Each row was made from one path, in order. Every step used is in the known rows, and no mark comes twice. Write each row's path.
Known rows:
dizaz nopu nufu: [ 15.9 -14.5  -4.7 -23.5   9.0  24.8  -6.3 -61.3   6.4   5.0  20.4 -37.4
   4.5 -12.5  10.7  -4.4  -8.5  19.2  41.9  -6.5   6.4]
nufu nopu nisav gadod: [-16.3 -31.8  -0.8  -8.4  14.5  16.3  -8.5 -58.2 -31.8  -0.9 -16.4 -28.1
  16.5  -4.8  24.9   4.6 -11.1  30.8  25.6 -16.5 -23.3]
dizaz nopu nufu gadod: [  3.6  -9.6 -25.7 -43.4  20.4  16.2  -5.7 -70.2  -5.4 -16.1  18.3 -40.3
   4.0 -24.9   8.0  -7.4 -16.3  29.8  35.4  -2.6  10.9]
nisav gadod dizaz: [-22.0  -9.3 -20.1 -12.5   5.9  27.3   9.9 -24.0   4.4  14.7   0.0 -12.9
  -7.8 -14.3   5.2  -2.2 -35.4  41.8   4.8  -9.6 -14.4]
nufu gadod dizaz nopu nisav: [-27.6  -7.3 -15.4 -18.7   8.3  13.2   5.7 -60.3 -27.4 -10.9  21.8  -6.7
  -4.5  -2.7  35.1  -9.4 -16.6  49.6  28.1  -1.5  -6.1]
nufu gadod: [-17.7  -7.2 -25.6 -27.5  15.1  12.7   2.4 -27.2   1.6  -1.2   1.4  -9.7
   2.0 -18.4   4.9 -18.0 -16.9  21.8   9.5   8.4  -9.4]
kavu nufu: [ 15.4  -8.6 -24.6  -5.1   0.6  12.7   8.1 -23.3   6.0  15.7  -7.1 -29.8
   4.5  -8.7   8.9 -12.1 -12.3  28.7  13.2  -4.5  -9.8]
diza gadod nisav: [-12.8 -33.1 -29.5  -8.8  14.3  27.0  16.2 -25.3   0.6  13.0  16.8  -4.0
   8.0 -22.6  15.9   3.9 -25.1   9.8   2.5 -13.3 -15.3]
dizaz kavu: [ -6.4   6.6  -1.8  -7.4  -6.0  22.6   8.5 -23.5  17.2  23.1  14.0 -26.2
   1.5  -4.3   8.5 -19.0 -10.9  29.5   8.4  -0.2 -16.7]
gadod dizaz kavu nufu nopu: [ 11.6  13.6 -46.0 -10.8  12.4  19.1  18.4 -39.1  -4.7  20.9   5.6 -43.3
  20.4  -6.8  14.4  -8.6  -1.5  88.7  34.8 -24.2 -13.6]
nufu kavu: [  5.3  -9.0 -16.4 -11.9   9.7  16.9  -1.5 -28.6   9.9   0.8  -5.1 -17.2
  14.9  -2.7  10.2 -15.2  10.5  27.6  18.4   1.3 -11.8]
nufu nopu nisav: [ -7.7 -22.2  -0.1   1.6  17.0  14.5  -6.4 -52.8 -25.7   9.6  -9.2  -7.7
  18.7   7.9  28.4  -2.7   8.8  26.4  38.2  -5.8 -23.9]
bemefu dipera: [-20.7  -0.4   4.2 -14.0   4.0  21.5  -0.8 -18.4  24.7   6.8   3.8  -9.3
  10.1  18.7   7.1 -11.5 -24.8   6.8  14.6  -9.6 -26.4]
nopu nisav gadod: [-17.2 -28.4  13.6  -3.0  -0.8  16.0  -2.9 -42.4 -18.6   5.7 -11.9 -19.2
  -2.0  -4.2  24.5   0.8 -26.6  16.1  -0.2  -7.1 -24.2]
diza gadod dizaz: [-17.8 -10.1 -31.2   2.1  24.9  15.0  14.5 -16.4  -9.5  18.3  16.1   5.5
   3.6 -10.7   4.7  -3.6 -12.9  32.5  -2.4 -12.5 -24.1]
nisav gadod dizaz kavu nufu: [  0.9   6.8 -30.6 -12.4  -7.2  19.4  19.0 -30.9   2.4  18.1   2.9 -57.2
   1.3 -16.4   8.6  -3.0 -34.7  79.5  -6.5 -22.9 -15.2]
nopu nufu kavu: [ 22.6  -8.2 -13.2 -20.0  19.5  19.2  -5.4 -54.3   3.5  -1.5  -0.1 -29.6
  22.7 -11.9  12.8   1.4   9.5  35.9  21.5  -2.5  -6.2]
dizaz nopu: [  0.0 -13.7  -3.2 -13.7   0.6  23.7  -0.5 -36.2  12.9   8.9  17.1 -22.7
  -2.5  -1.7  10.4 -20.5  -8.8  15.6  37.1  -1.8   1.6]
nisav gadod dipera: [ -2.6 -23.7 -10.5 -14.2  11.8  29.7  -7.5 -18.0  15.3  20.9   1.8 -35.1
 -12.2   1.8   6.4  -9.6 -39.8   6.0  -4.5  20.3 -21.6]
diza gadod dipera: [  1.5 -27.4 -25.4   2.7  34.1  14.1   0.2 -10.5   2.1  24.6  17.6 -12.5
  -0.8   7.1   4.0 -10.1 -17.7   1.0  -8.6  16.2 -30.1]
nisav gadod: [-13.2 -20.1  -9.9 -13.0   0.4  21.9   0.0 -25.8   8.0   8.1  -7.0 -26.4
  -2.2 -12.5   1.5  -6.7 -30.4  16.9   5.0  -5.9 -12.5]
kavu dizaz nopu: [  7.3 -12.4  -4.2 -21.0  -5.7  18.7   5.0 -38.0  21.0  11.4   7.6 -31.9
  -6.6  -4.3  21.8 -14.7 -19.7  43.9  63.1  -6.7  12.9]
gadod dizaz: [-13.5   2.8 -19.3  -3.0   4.8  26.9  13.0 -14.7   8.7  21.5  10.2   3.9
  -4.4  -2.5  12.6 -12.3 -15.0  36.9  16.6  -0.6 -12.5]
kavu nufu nopu nisav: [ 10.3 -20.7 -18.3   0.8  12.7   9.0  -1.6 -53.8 -31.7   5.3 -17.1 -31.5
  23.7   3.5  29.7   2.0   4.4  41.6  37.3 -14.6 -23.0]
dizaz nopu nisav: [ -5.2 -21.3  15.5   0.1  -2.9  19.0  -0.6 -54.4 -10.8   5.0  11.7 -15.3
  -0.6  10.0  31.8 -13.1  -5.1  14.5  32.6  -3.6  -7.6]

Which path is each row?
[-12.3 -32.5  13.5 -11.3  -4.7  19.0  -9.1 -60.1 -15.6  -2.4   4.2 -33.1
  -0.4  -0.5  28.1  -2.6 -22.3  21.4  19.0 -10.9  -7.4] : dizaz nopu nisav gadod
[ 14.2   7.7 -20.7  -6.4  -7.3  13.1  11.4 -25.7  12.7  23.2   4.9 -50.2
   6.6  -6.9  10.5 -15.7  -9.1  47.5   6.6  -9.5 -16.7] : dizaz kavu nufu
[ 29.4  -5.9 -13.6 -25.7  13.3  13.1   0.4 -59.5   9.6   3.3 -11.5 -39.7
  18.1 -16.1  25.7   7.0  -3.3  63.2  45.3  -7.3   5.4] : nopu nufu kavu dizaz
[  9.5  -7.8 -22.0 -49.8  16.0   9.5  -0.2 -74.5   3.4 -10.8   9.9 -47.9
  -0.6 -27.7  21.1  -0.7 -28.7  59.3  61.0  -4.0  20.7] : kavu dizaz nopu nufu gadod
[ 19.0 -13.4 -24.8 -47.9  23.6  14.7  -8.0 -66.6   9.9   1.0  19.1 -53.5
  -7.5 -10.1  26.2  -5.8 -38.8  50.0  54.1  19.2  11.4] : kavu dizaz nopu nufu gadod dipera
[ 22.3 -10.6  -5.2 -28.9   2.8  17.6  -0.5 -64.4  13.6   9.3  11.2 -44.2
  -0.9 -15.7  22.5  -1.7 -21.2  50.9  67.5 -10.2  18.9] : kavu dizaz nopu nufu
[-10.2  21.9 -30.9 -34.9  19.6  19.0  14.5 -54.3  -2.8   5.2  25.8 -29.7
   5.5 -25.5  12.2  -1.7 -21.7  71.3   7.1  -4.8  -7.8] : nopu nufu gadod dizaz kavu
[ -9.6 -34.4  13.1   0.5   9.8  21.1 -12.3 -37.0 -10.3  16.4  -1.6 -28.0
 -10.0  13.1  28.7  -1.3 -34.5   7.4  -7.7  17.9 -31.0] : nopu nisav gadod dipera
[ -4.6 -22.4 -30.8  -7.3  14.9  15.8   5.4 -62.5 -38.0   1.4 -21.2 -39.0
  17.8  -5.6  30.8  16.1 -18.3  74.2  23.5 -29.1 -25.5] : kavu nufu nopu nisav gadod dizaz
[ 11.1 -18.8   8.0 -13.2  -4.5   8.7  -1.5 -68.3  -5.5  -6.8  -0.7 -34.9
  10.5   9.5  49.4  -5.8   3.7  60.3  60.9  -8.8   2.7] : nufu kavu dizaz nopu nisav
[ -8.1  -8.0 -32.7 -19.8   7.0   6.3   8.4 -66.5 -31.8 -12.3  12.2 -29.3
   3.5  -4.4  36.8  -3.3 -17.1  64.0  24.9  -7.0  -6.9] : kavu nufu gadod dizaz nopu nisav
[ 19.2  -3.9 -24.0 -24.3  18.0  26.0  -0.2 -69.7   1.4  -8.8  21.7 -33.0
  14.3  -7.6  20.7   0.4   8.7  63.1  40.4 -12.1   9.9] : gadod dizaz nopu nufu kavu
[ 27.3 -12.9 -14.3 -29.5  14.6  21.3  -8.8 -71.7   1.2 -13.2  14.4 -44.7
  21.8  -8.0  15.9  -2.5  12.1  39.0  41.1  -7.5  10.5] : dizaz nopu nufu kavu
[  0.2  -7.1 -36.2   9.4  28.9   3.6  19.5 -58.6 -47.7  11.8   9.7 -35.0
  28.5  -2.3  31.3   6.8   4.8  82.2  10.8 -35.9 -34.6] : diza gadod dizaz kavu nufu nopu nisav
[-15.3 -15.2 -16.3 -20.6   2.9  31.9   3.1 -41.6   1.9   6.1  15.6 -30.2
 -10.5  -9.6  10.1  -7.7 -30.8  46.3  24.8 -15.5   1.1] : nisav gadod dizaz nopu
[  4.7 -37.5  15.4 -13.2   0.8  20.3 -10.3 -58.9  -0.7  10.9   2.2 -53.0
 -18.1  13.3  43.3  -3.9 -45.6  40.3  38.0  10.6  -5.4] : kavu dizaz nopu nisav gadod dipera
[ 13.0 -13.9 -25.6 -36.3  20.0  26.7  -2.6 -77.7  -5.6 -15.2  13.6 -52.0
  14.6 -15.6  18.6  10.4 -10.4  68.5  29.9 -20.7   9.3] : nisav gadod dizaz nopu nufu kavu
[  8.1 -10.8 -27.9 -32.8  32.4  16.8  -9.4 -45.1   3.1   6.0  13.2 -30.1
  -0.8 -11.6   9.3  -7.1 -29.1  16.3   7.5  28.6 -13.0] : nopu nufu gadod dipera
[-25.2 -22.8 -12.6  -7.9  20.3  22.8   1.4 -56.1 -33.2   2.7  -9.1 -13.8
  11.4   0.5  28.7   9.1 -14.7  58.3  25.6 -20.3 -23.1] : nufu nopu nisav gadod dizaz
[  7.6  17.9 -31.4  -5.5  -6.1  18.0  23.3 -21.9   9.2  26.9  12.1 -38.6
   2.6  -6.4  15.1 -10.8 -15.1  71.8   7.4 -13.8 -15.1] : gadod dizaz kavu nufu
[  7.6   3.4 -57.8  -4.7  34.2  10.2  20.4 -39.3 -21.9  15.5  13.3 -40.6
  28.6 -12.4   8.5   1.5   0.1  84.8  16.3 -34.4 -23.4] : diza gadod dizaz kavu nufu nopu
[ -6.9 -38.8  -1.1  -6.6  24.8  20.9 -15.4 -53.2 -21.7  11.5 -11.3 -33.9
   8.3  13.8  26.7   0.0 -20.9  21.0  17.4   9.4 -30.7] : nufu nopu nisav gadod dipera
[  6.1 -16.5 -14.1 -11.6   5.4   8.6   0.8 -68.2 -31.1   2.7 -15.3 -68.0
  23.7  -4.7  30.5   5.4 -12.2  68.0  17.1 -29.8 -26.4] : dizaz kavu nufu nopu nisav gadod
[ -6.5   7.1 -56.0 -23.4  10.6  12.7  16.1 -28.6  -8.4   0.1  -0.5 -22.8
   0.8 -19.0  10.5  -6.4 -26.3  64.1   9.0  -2.3  -8.8] : kavu nufu gadod dizaz
[  3.2 -19.9 -30.3 -59.0   2.0  29.8   8.7 -81.1  10.4 -10.9  16.4 -48.0
  -1.9 -38.0  37.5   9.9 -44.1  60.5  67.3  -8.6  27.9] : kavu dizaz nopu nufu gadod nisav
[  4.4 -31.3   6.8 -20.0  -4.4   8.3  -4.7 -78.4 -10.4 -14.7 -10.9 -52.5
   8.7  -1.1  45.7   1.8 -15.7  67.2  47.8 -19.3   2.2] : nufu kavu dizaz nopu nisav gadod
